Known rows, with every way that one mark hangs from another:
sagu[mobon[duvise[zanot] saru sasises] zitif[tibo]]: [ -1.6  57.4  32.0 -20.5  -0.3 -12.9  28.4   0.2 -42.7 -45.1 -21.9  -2.4
  -1.6  32.3   6.2 -57.1  13.3  43.8   3.8  -1.1 -23.2  25.3]
sasises[mobon[duvise sagu[zitif] saru]]: [ 10.3  22.5   8.3   3.1 -11.6   5.8  41.7  19.0 -18.7 -25.7 -46.9  20.8
   3.5  45.4  12.8 -44.3  14.2  28.7 -16.5 -21.3  -5.0  47.1]
sasises[mobon[duvise]]: [  3.9 -15.9 -11.4   5.4  -7.7  -0.5  22.8  19.8 -18.9  -5.0 -26.9   9.4
   8.2  15.8  10.9  -9.7   8.4   8.5 -15.5 -29.2   2.1  29.0]
sasises[mobon[sagu saru]]: [ -9.5  24.2  12.2  -0.5  -7.5  26.3  21.7  31.7 -20.4  -3.3 -31.7  25.6
   6.8  17.1  -6.5 -34.0   3.8  14.1  -9.0 -22.9  -3.8  25.6]
sasises[mobon[duvise[zanot] sagu saru[zesal]]]: [-16.8  45.2  12.6   0.4   5.6  26.0  38.4  32.0 -34.4 -29.8 -31.2  42.3
  -7.5  14.8  15.2 -31.0   4.5  21.7 -34.0  -9.3  -2.9  53.2]
mobon[sasises]: [ -1.7  -1.9  -2.5  10.7   6.5  16.5  -1.2   0.2  -9.3  -5.4   3.6   1.4
   0.6   2.1   4.9 -26.7  -6.7  14.0   5.9   7.3   7.5   3.7]
nekis[sagu tibo]: [ 12.0  15.6  -8.8 -23.3  -6.1   4.1   6.7   2.1  -1.9  -2.1 -11.2 -17.3
 -20.3  -0.1 -24.9  -5.7   3.2  26.3  -5.3   0.5 -15.7  16.4]
zanot[duvise[mobon[saru[zesal] sasises]]]: [  5.6  32.8   2.6   9.4  -7.8  32.3   8.7  48.5  -2.7 -13.6  12.4  -3.3
 -18.5   0.8  -4.9 -21.8   0.9   8.5  12.5  51.5  18.0  13.7]
sasises[mobon[duvise[zanot] saru]]: [-29.7  34.7  19.6   2.9  -4.9   6.3  24.2  30.8 -38.9 -17.3 -40.4  21.8
   9.2  16.6  16.4 -22.1   5.6  19.7 -10.1 -25.2  10.6  45.6]
mobon[duvise sagu]: [ -1.0   3.3  -5.4   4.1   3.5   7.9  16.5   3.6 -11.5 -28.8 -11.4  26.9
  -3.2  34.2  11.7 -14.9   5.8   4.5 -30.9 -16.4  -9.4  25.6]
sagu[mobon[saru]]: [-13.6  27.6   3.3 -17.0 -13.5   2.6   8.3   9.0  -5.8  -6.1  -8.4   1.5
  -2.0   4.0 -10.9  -9.2  12.1  21.9  12.0   8.6 -18.3  -8.7]
zanot[duvise]: [ 26.5   1.2   9.2  -5.3   1.0  -4.1   6.1  25.5  -0.9  14.2  -5.6 -10.4
  -7.0   3.6   3.7 -13.4  -6.9  -9.2  -1.1  13.9   1.1   5.9]
sagu[mobon[duvise[zanot]] zitif]: [ 11.9  23.8   8.4 -22.2   3.2 -34.0  40.3 -15.3 -22.9 -29.6  -9.9   7.7
 -11.7  27.5  35.3 -29.5   7.5  31.5 -16.5  15.4 -25.4   9.9]
nekis[sagu[mobon[duvise]] tibo]: [ 14.3  11.0 -23.5 -36.2 -12.0  -7.7  27.2   0.7 -11.6 -20.3 -16.1 -12.1
 -23.2  18.4 -15.9 -10.3  17.7  44.5 -17.4  -2.4 -40.3  17.0]
mobon[duvise sagu[zitif] saru]: [  2.7  31.7   9.8   5.1  -7.3   2.3  26.7   1.2  -6.6 -38.7 -27.5  16.9
  -4.6  47.0  10.8 -32.1  14.8  24.2 -15.6  -5.7  -3.6  37.2]
duvise[mobon[saru[zesal[duzu[vafa]]] sasises] zanot]: [ -8.1  42.7  12.2  27.8  24.6  34.5  19.9  -8.3 -24.2 -28.2   6.2  13.0
 -17.0  18.1  12.8 -18.3  17.8  20.7  25.6  38.3  -4.8  10.6]
nekis[sagu[mobon zitif] tibo]: [ 41.1  17.4 -11.2 -45.6  -8.6 -22.6  36.7 -15.1   0.2  -7.6  -9.6 -28.1
 -30.4   9.8 -15.4 -29.1  11.1  50.4  -2.3  22.2 -44.2   1.0]
duvise[mobon[sagu saru[zesal[duzu]] sasises] zanot]: [-25.4  55.6  33.1   9.8  14.9  44.1  18.4   5.3 -30.0 -47.5  12.0  31.0
 -27.7  29.2  14.9 -38.1   3.7  28.8 -10.1  49.9 -11.4   6.3]
zesal[duzu]: [  4.5  -9.6  16.7   4.3   6.9  -2.4  -3.4 -20.9  -4.8  -1.0  -5.1  -9.5
  -6.7  15.8   5.9   0.3   5.8   8.1   2.3  13.1 -19.6 -14.0]
nekis[sagu[mobon]]: [  9.9  10.9  -6.2 -26.4  -3.7 -19.5  20.5  -6.8   3.1  -8.3   6.5  -7.1
  -9.2  10.2 -15.9 -12.4  -0.9  25.4  -0.3   8.1 -35.5   1.0]
mobon[duvise sagu sasises]: [ -2.7  -0.2  -6.2  14.4   7.3  24.8  16.1   3.5 -22.4 -35.2  -7.5  27.1
  -1.3  36.8  17.1 -43.5  -1.3  19.7 -22.9  -8.7  -2.3  28.7]
mobon[duvise[zanot] sagu[zitif[tibo]] saru sasises]: [ -3.4  65.8  42.1  -2.8   8.6   7.2  25.3   5.0 -44.5 -56.6 -27.2  19.0
  -0.4  49.6   8.2 -68.7   3.9  32.3 -13.4 -17.1  -9.4  49.2]
sasises[mobon[duvise saru]]: [-16.5  10.7   0.6   7.4 -16.8  10.6  17.0  31.2 -19.7 -10.7 -41.9  10.9
  13.5  19.2   1.1 -11.7  13.8  16.5  -2.1 -30.7   9.1  38.0]

Rows:
[ -6.9  16.7  12.7  -5.1   8.3   6.4  40.2  20.1 -44.1 -23.1 -28.7  41.6
   2.0  31.4  28.4 -38.8  -5.5  13.3 -42.4 -27.7  -7.9  41.4] | sasises[mobon[duvise[zanot] sagu]]
[ 35.2  23.1  18.4 -21.7  -2.1 -34.2  15.3 -15.8   4.7 -18.1  -7.2 -28.2
  -0.9  20.8 -28.7 -19.3  -1.7  13.2   4.8 -12.1 -25.6  23.5] | nekis[sagu[zitif[tibo]]]
[ 19.4  46.3  20.6 -28.1  -7.9 -16.4  22.4  -4.3 -10.2 -28.7 -10.4 -27.7
  -2.2  25.2 -33.4 -55.6   4.8  48.6  23.8   3.7 -38.2  18.5] | nekis[sagu[mobon[saru sasises] zitif[tibo]]]
[ -5.4  37.4 -12.1 -34.1 -22.0   2.5  22.5  13.9 -11.9 -27.1 -29.4 -10.9
 -20.3  20.0 -26.0 -10.3  24.7  51.4  -5.2  -3.6 -33.9  26.2] | nekis[sagu[mobon[duvise saru]] tibo]
[-25.5  42.9  23.4  -1.0  -0.5  18.1  34.7  33.3 -45.7 -28.5 -43.1  42.7
   5.3  33.6  19.0 -40.5   2.6  20.5 -28.9 -30.2  -0.1  51.0] | sasises[mobon[duvise[zanot] sagu saru]]
[ 23.3  41.3  22.9   3.9  -8.2  19.1  29.6  36.6 -12.4 -28.5  -2.6   7.9
 -15.1  46.6   8.8 -65.3  -1.2  19.6   3.7  36.5   5.0  19.7] | zanot[duvise[mobon[sagu[zitif] saru sasises]]]
[ 22.4  43.9  -0.4 -42.9 -19.0  -9.2  30.2  -2.1   0.4 -13.4 -21.8 -28.2
 -26.7  12.6 -25.1 -29.7  19.3  57.6  10.0  21.0 -37.1   9.5] | nekis[sagu[mobon[saru] zitif] tibo]
[ 18.3  15.8   2.8   4.3   2.0   5.4  31.0 -21.7  -7.9 -33.3 -11.0 -15.9
 -24.2  29.2  14.9 -37.5  23.9  58.8   8.3  49.4 -29.9   4.4] | sagu[mobon[duvise saru[zesal[duzu]] sasises] zitif]
[ -2.8  24.5  -0.7  -0.6   3.6  12.3  21.8 -12.3  -7.8 -38.0  -7.6 -11.8
 -23.8  29.4  -9.9 -28.7  13.0  59.0   3.9  34.3 -39.2  23.0] | nekis[sagu[mobon[duvise saru[zesal[duzu]] sasises]]]
[ 28.1   0.6  -4.2 -10.8   2.2  -9.4  28.6 -16.8  -7.1  -9.1   6.1 -10.6
 -10.6  12.9  12.6 -49.3   1.7  39.0   9.6  30.5 -19.2 -11.8] | sagu[mobon[sasises] zitif]
[ 42.1  14.6  11.4   1.3   0.2   8.9  36.1  24.2 -12.2 -24.0  10.5   6.3
 -18.0  44.3  17.3 -63.3  -7.1  11.7  -9.4  38.6  -2.5   9.8] | zanot[duvise[mobon[sagu[zitif] sasises]]]
[-12.2  30.1  -6.3  18.2   5.5  44.6  14.0  16.6 -12.9 -39.5  -8.4  26.2
 -11.6  20.2   3.3 -34.7   6.7  26.7 -16.8   9.2   4.4  41.7] | mobon[duvise sagu saru[zesal] sasises]
[  3.9  56.1  40.7 -15.4  -1.5  -5.0  42.4  20.9 -47.6 -37.9 -47.0  20.6
   6.4  44.2   5.2 -54.0   9.7  22.6 -23.2 -40.6 -17.0  56.8] | sasises[mobon[duvise[zanot] sagu[zitif[tibo]] saru]]
[-37.7  65.3  28.9  -4.6  -3.0  20.7  16.9  23.5 -27.1 -42.4   2.3  41.0
  -7.2  31.6   6.7 -19.9   1.5   8.2 -14.6   8.8  -0.2  15.5] | duvise[mobon[sagu saru] zanot]
[ 29.9  31.1  25.5 -15.3   4.9   3.3  16.4 -21.3 -10.6 -21.1  -2.6 -33.9
 -19.5  11.0 -16.7 -40.6  21.6  44.9  22.3  40.1 -45.8 -12.0] | sagu[mobon[saru[zesal[duzu]] sasises] zitif[tibo]]
[  0.7  -6.4 -16.8  -3.1  -1.9   4.7  17.9  -0.4 -19.5 -23.9  -1.1   5.3
  -2.8  21.3  13.5 -31.0   7.4  31.8  -4.2   6.2 -15.7   5.2] | sagu[mobon[duvise sasises]]
[-24.0  57.7  14.9   3.0  11.0  23.7  21.4  16.1 -22.2 -42.5 -14.2  38.1
 -14.9  18.1  13.6 -17.4   4.5  16.0 -31.1   7.5  -1.1  43.5] | mobon[duvise[zanot] sagu saru[zesal]]
[ -7.1  66.7  21.5   3.6   7.0  28.8  35.4  10.2 -20.4 -50.4  11.5  30.4
 -24.7  24.2  17.7 -54.0  -0.6  32.2 -10.0  48.4   5.5  22.4] | duvise[mobon[sagu[zitif] saru[zesal] sasises] zanot]
[-26.0  40.7  10.0   1.7 -14.7  24.3  11.5  24.5  -6.9 -34.4   3.0  28.3
  -4.2  32.5  -8.3 -10.4  11.0   3.7  -5.4   3.5  -2.4   8.1] | duvise[mobon[sagu saru]]
[  4.1  40.1 -22.8 -33.0 -15.1  11.7  25.6  12.8  -1.8 -26.6 -17.4 -14.9
 -33.5   3.1 -27.9  -2.4  25.7  51.8 -10.4  16.6 -34.0  30.5] | nekis[sagu[mobon[duvise saru[zesal]]] tibo]
